Each row was made from one small tree. Brackets hold a mark, then the marks that hang from it, in the order of their numbers. Every link used is in the known rows. Write each row's tree.
Known rows:
(k297 k222 k243 k624 k792): [  2  12  17  18   7  -6  10  20  12  -6 -10  15  -7   8  -3   0   1 -11
  -3  22  -5  -2  18  -7  18 -31  16  10 -15 -11 -13   6]
(k326 (k556 (k222 k925))): [  2  12  20 -11  20  -3   9  13   5  -8   0 -15   1  -2  -5 -23  -2 -13
 -14  -7  12  -2   6  -6  22  -6 -17   0   9  -3   1   6]
(k925 (k222 k297 k556) k394 k844): [-12  -9  12  -8  13   6  11  -4   8 -13  13  -9   2   6  -3 -17 -12  -6
  -5  -9 -19  24  12  18  55   6 -12   2   8 -16 -15  16]
(k297 (k222 k556) k792): [ -3  15  11   5   9   3   8   9   9  -8  -2   1  -6  -4  -3  -9  -8  -7
  -6   8  -2   3  14   3  24 -20   9  10   1 -10  -8   9]
(k326 (k556 (k222 (k297 k243) k925))): [  1  11  24  -7  19  -3   7  21   6 -11  -6 -14  -6  -5  -5 -17 -12 -16
  -9 -10   8   1   8  -4  15  -1 -11   1   0  -4  -1   9]
(k394 (k925 (k222 k297) k844)): [-10 -11  12  -9   5   2   8   8   5  -9   8  -3  10   5  -7 -17 -10 -17
 -12  -5  -7  27   6   2  46   3  -8   3  19  -6 -10  14]
(k243 (k297 (k222 k556) k624 k792)): [ -3   9  14   6   6   2   8  13   9  -4   3  -2  -3  -3  -7  -5   0 -10
  -5   8  -5   6  22  -4  23 -24  17  14  -9  -6   0  14]
(k394 (k925 (k222 k297 k556) k844)): [-13 -10  14 -10   7   8   6   3   5 -11  10  -8   9  -1  -7 -19 -14 -13
 -10  -8  -8  34   7   7  48   2  -5   8  16  -8  -7  17]
(k394 (k925 (k222 k297 k556))): [-10  -5   8  -8   5   6   5   1   6 -11  10  -6   8  -2  -7 -18 -18 -20
  -8  -6  -7  25   7   8  42  -4  -8   9  21  -5  -3  19]
(k556 k222 k326): [  4  14  14  -6  11  -3   6  15  10   6  -7  -7  -1  -5   1 -26   4   1
 -18   0  -6   3   5  -9  15 -11 -19  -3   9   5  -2   7]
(k624 (k297 k222 k243 k792)): [ -1  14  14  14   3  -3   7  18   3  -1  -9  22 -10   3  -5  -5 -16  -9
  -3  12  -2  -4  13   1  16 -21  14  13   0 -15 -15   4]
(k222 (k297 k624 k792)): [ -3   7  18   2   7  -1   8  21  11  -6  -4   0  -1   4  -6 -11 -11 -15
  -8   0  -4  12  17  -3  23 -20   0   5   2  -3  -5  13]
(k394 (k925 k222)): [ -6  -6   4  -6   3  -2   8   3   4  -6  10   4  13   8  -5 -19  -4 -20
 -13   4  -4  14   6   1  43 -10 -10   2  26  -3  -6  10]
(k556 (k222 (k925 k394 k844)) k326): [  2   5  19 -13  19  -3   7  10   4  -4  -5 -17  -6   3   0 -24   2   2
 -18  -7  -3   5  11  -9  32   3 -23  -7   2   2  -8   8]
(k844 (k925 (k222 k556) k394)): [-10  -9   0  -9  16   2  18  -9   4  -5  14  -4   1  17  -2 -16  -8 -12
  -5   4  -9  10  10  18  58  -6 -15   0  20 -13  -8   3]
(k326 k556): [ -1   2  18  -5  13  -1  14  15  10  -5   5  -3   4  -1  -2 -24  -1 -13
 -12  -6   2   2   5   2  26 -11  -6  -4  16  -6  -3   4]
(k925 k222 k394 k844): [ -8 -10   7  -5  11  -1  15  -2   5  -8  12   1   7  18  -1 -18   3  -7
 -10   2 -15  12  10  10  56  -1 -14  -5  12 -15 -19   7]
(k624 (k297 k222)): [ -1   4  13   7   5  -1  10   9   7   0   2   7   0   2  -6 -15 -16  -8
  -9   5  -4  -3   1   1  25 -14  -6  11  16 -11  -8   9]
(k297 (k222 k556) k243 k624): [ -1   2  21  17  11   1  10   8  16  -9  -3   3  -4   2  -3  -6  -5  -6
  -1  15  -8   5   9  -1  25 -27   7  14 -10 -13  -8  13]
(k624 (k297 k243)): [ -4   0  16   8   6  -1   8  17   3  -1  -2  17  -1   6  -5 -18 -18  -8
  -7  -1  -4   3   5   4  24 -19  -1   7  12 -13  -9   4]
(k297 k243 k792): [ -2  11  12   7   8  -3   8  23   3  -6  -8  18  -5   8  -2 -11  -5 -12
  -7   5  -2   2  16  -1  19 -24  12   0  -2 -11 -11  -1]
(k844 k925): [ -5  -7   7  -7  15   0  17  11   4  -1   4  -2   3  13  -4 -19  -9 -13
 -11   2   1   4   3   2  38 -14 -11  -4  21  -6  -1  -4]
(k556 (k222 (k297 k792) k925) k326): [  3  22  17 -11  16  -2   0  21   4  -4 -14 -14 -10  -8  -2 -19 -13  -9
 -16  -8   0   5  15 -10   9  -3 -16   0  -1   8   1  13]
(k394 (k925 (k222 k297 (k556 k326)))): [ -8  -2  10  -9   5   6   3   2   9  -6   5  -7   4  -8  -2 -23 -16 -15
 -11  -7 -12  27   9   6  36   0  -9   6  19   2  -2  21]
(k844 (k925 (k222 (k556 k326)) k394)): [ -9  -7   1 -10  17   2  16  -7   6  -1   9  -5  -2  11   3 -20  -7  -7
  -7   3 -14  10  11  16  51  -3 -16  -3  17  -6  -7   5]
(k925 (k222 (k297 k624)) k394 k844): [ -8 -13  14  -4  10  -1  14   2  11  -9  10  -5   5  16  -3 -13  -3 -10
  -7   1 -19  20  13   8  54   0 -15   0   5 -12 -17  15]
(k222 (k556 k326)): [ -4   4  16  -3  13   7   7   8  12  -2   0  -6  -1  -8   2 -28  -8   0
 -13  -7 -10  12   7   4  24 -14  -8   1  10  -1   0  12]
(k556 k326): [  0   4  13  -3  11   0   8  15  11   1  -3  -1   0  -1   3 -28  -2  -4
 -16  -3 -10   5   6  -3  20 -13 -12  -6  13   3  -3   7]
(k624 (k297 (k222 (k556 k326)) k243)): [ -2   8  20  12   7   3   6  10  10   1  -7  11 -10  -8   0 -16 -19   1
  -4   4 -11   3   6   6  17 -15   5  14   2 -11  -9  12]
(k624 k297): [ -4   0  14   1   6   0   9  12   4   1   3   9   4   4  -6 -22 -17  -9
 -11  -4  -2   3   3   3  28 -16  -8   7  22  -9  -5   7]

Which tree is each row?
[  1   7  21   3  10  -5   7  21  10  -4  -7  -5  -3   2  -7 -10  -6  -9
  -8   4  -5   9   8  -8  18 -17 -11   7  -4  -4  -4  11] => (k556 (k222 (k297 k243 k624)))
[ -5   0  20  -1  19   7   8   3   7 -16   3 -15   0  -1  -5 -16 -12  -6
 -10  -3   2   6   4   0  36  -6  -5   9  -1 -12  -5  12] => (k297 (k222 k556 (k925 k844)))
[  0   8  16   0  18   6   5   3  11 -11  -2 -15  -6  -8   1 -20 -13  -6
 -11  -2  -3   0   6  -2  23  -8 -10   6   1  -1   0  16] => (k297 (k222 (k556 k326) k925))
[-10  -1  17  -6  14  10   7   4  11  -6   3  -8   3  -6   1 -25 -12  -1
 -10 -10 -19  28   8  12  35   4 -10   2   4  -8  -7  18] => (k925 (k222 k297 (k556 k326)) k844)
[  4  14  15  -9  18  -3   3  13   5  -2  -8 -15  -3  -3  -1 -26  -3  -4
 -19  -5   1   0   6 -12  16  -7 -24  -2   6   7   3  10] => (k556 (k222 k925) k326)
[  0   8  13   4   9  -3   7  17   5  -9   0  -5  -2   5  -9  -4  -3 -19
  -8   7   2  -3  22 -12  21 -19   9  10 -10  -2   1  13] => (k243 (k297 (k222 k925) k624 k792))
[ -4   1  26   6  12   5   5  17  17  -6  -8  -4  -8  -9   1 -18 -16  -3
  -4  -5 -16  20  12   3  17 -16   0   8  -7  -2  -1  19] => (k222 (k297 k243 k624) (k556 k326))
[ -3   7  20   8   7  -3   7  26  10  -8  -9   8  -6   5  -5  -6 -12 -15
  -4   3  -6  11  19  -2  18 -23   9   6  -8  -6  -8  10] => (k222 (k297 k243 k624 k792))
[ -9   0  15   6  11   4   8   5  13 -11   4   2   3   3  -4 -13 -15 -14
  -1   3 -15  19  10  11  33 -15  -5  13  -2 -13  -5  19] => (k925 (k222 (k297 k243 k624) k556))
[ -1  11   6   2   4  -2   8  19   4  -3   1   2  -4   0  -6  -6  -2 -13
  -9   6  -4  -2  18  -6  19 -15  13   5  -1  -5  -4   6] => (k243 (k297 k222 k792))
[  0  19  15   0   9  -4   4  26   4  -4 -11   2  -9  -1  -6  -8 -10  -9
  -8   1  -2   6  14  -5  13 -14  -2   4  -4  -6  -8   5] => (k556 (k222 (k297 k243 k792)))
[ -9  -5  12  -5  11   4  10   9   8  -8   6  -3   8   7  -4 -19  -9 -11
 -11  -5 -13  19   5   8  39   1 -12   0   9 -12 -11  12] => (k925 (k222 k297) k844)
[ -2  14  12   7   3  -2   8  13   4   0  -4  13  -4   2  -6  -9 -15  -9
  -8   8  -1  -4  11   1  21 -19   6  12  10 -11 -11   6] => (k624 (k297 k222 k792))
[ -6   8  23   7  10   4   6  20  10 -11  -7   4  -7  -2  -5  -7 -17 -11
   0  -1  -7  19  20   4  21 -24  12  12 -11 -10  -5  14] => (k222 (k297 k243 k624 k792) k556)
[ -5  -4  17  -2  19   5  10  -3   6 -18   7 -16  -5   4  -4 -13 -11  -5
  -8  -2  -3   4   9   3  45  -2  -8   5   1 -14 -11  12] => (k297 (k222 k556 (k925 k394 k844)))
[ -7   6   7  -3  12   5   7  -2  11  -3   5   0   5  -2   3 -27  -5  -5
 -11   0 -15  14   7  11  32 -10 -12   3  11  -5  -3  15] => (k925 (k222 (k556 k326)))
[-10  11   6  -3   9   6   6   5   7 -10   5   1   2  -1  -4 -15 -17 -15
  -5  -3 -10  18  15  14  32  -9  -3   8   6 -10  -6  16] => (k925 (k222 (k297 k792) k556))
[  3  14  16  -9  11  -2   4  19  11   3  -9 -14  -6  -9  -1 -23  -8  -2
 -16  -6 -10   9   6  -7  12  -3 -21  -1   8   7   0  12] => (k556 (k222 k297) k326)
[ -8   0  17  -8  18   9   4   8   5 -20   3 -20  -1  -5  -7 -21 -30 -16
  -9 -19   1  13   7   4  30  -5 -14   7   7  -5   5  18] => (k222 k297 k556 k925)
[ -1   2  16   5   8   3   8  10  15   0   3 -10  -2  -8  -3 -14   0  -4
  -8   4 -13   8  14  -5  20 -16   5  10  -5   0   3  18] => (k243 (k297 (k222 (k556 k326)) k624))
[ -4   5  12   1   5  -2   9  22   5  -1   2   4   3   6  -7 -11   3 -14
 -10   3  -3   7  22  -8  23 -25  11   5  -1  -2   0   8] => (k243 (k297 k624 k792))
[ -5  -1  17 -11  19   6   4   4   8 -16   1 -22 -11  -6   0 -23 -25  -9
  -8 -20 -10  12  14   7  33   4 -18   1   6   1  -1  20] => (k222 k297 (k556 k326) (k925 k394))
[ -3  -1  19   2  11   2   8   8   3  -8   0  -1   0   4  -7 -16 -19  -8
 -11  -1   3   0   3  -2  31  -6  -7  11   9 -12  -9  10] => (k624 (k297 (k222 (k925 k844))))
[ -9 -11  10  -7   5   1   9   5   3  -6  10   3  14   9  -5 -20   0 -14
 -14   1  -3  23   5   1  49  -4  -7   1  20  -8 -11   9] => (k394 (k925 k222 k844))
[ -1  13  15  11   9  -3   5  17   0  -8 -10  16 -10   5  -6  -5 -22 -14
  -4   7   4  -8  14  -1  17 -18   9  13  -3 -14 -11   7] => (k624 (k297 (k222 k925) k243 k792))
[ -4  10  16   9   4  -2   6  21   0  -1  -8  24  -5   6  -4 -12 -17 -10
  -6   2   0   2  14   3  19 -23  11   8   6 -13 -12   2] => (k624 (k297 k243 k792))
[  1  11  22 -13  19  -2   7  17   7 -10  -1 -21  -2  -7  -6 -20 -11 -16
 -12 -13   9   2   6  -4  19   1 -18   1   8  -1   2  11] => (k326 (k556 (k222 k297 k925)))
[ -8 -13   4  -7  13  -4  18  -1   8  -5  10  -6   1  22  -4 -11 -10 -19
  -4   7 -13  10  11  11  53  -5 -19   0  16  -7  -8   7] => (k844 (k925 (k222 (k297 k624)) k394))
[ -2   5  12  -2  14   6   4   9   7  -8   2 -16  -6 -10  -3 -18 -11  -9
 -10  -7  -6   2  12  -4  20  -4  -1   7  -2   0   6  17] => (k243 (k297 (k222 (k556 k326) k925)))
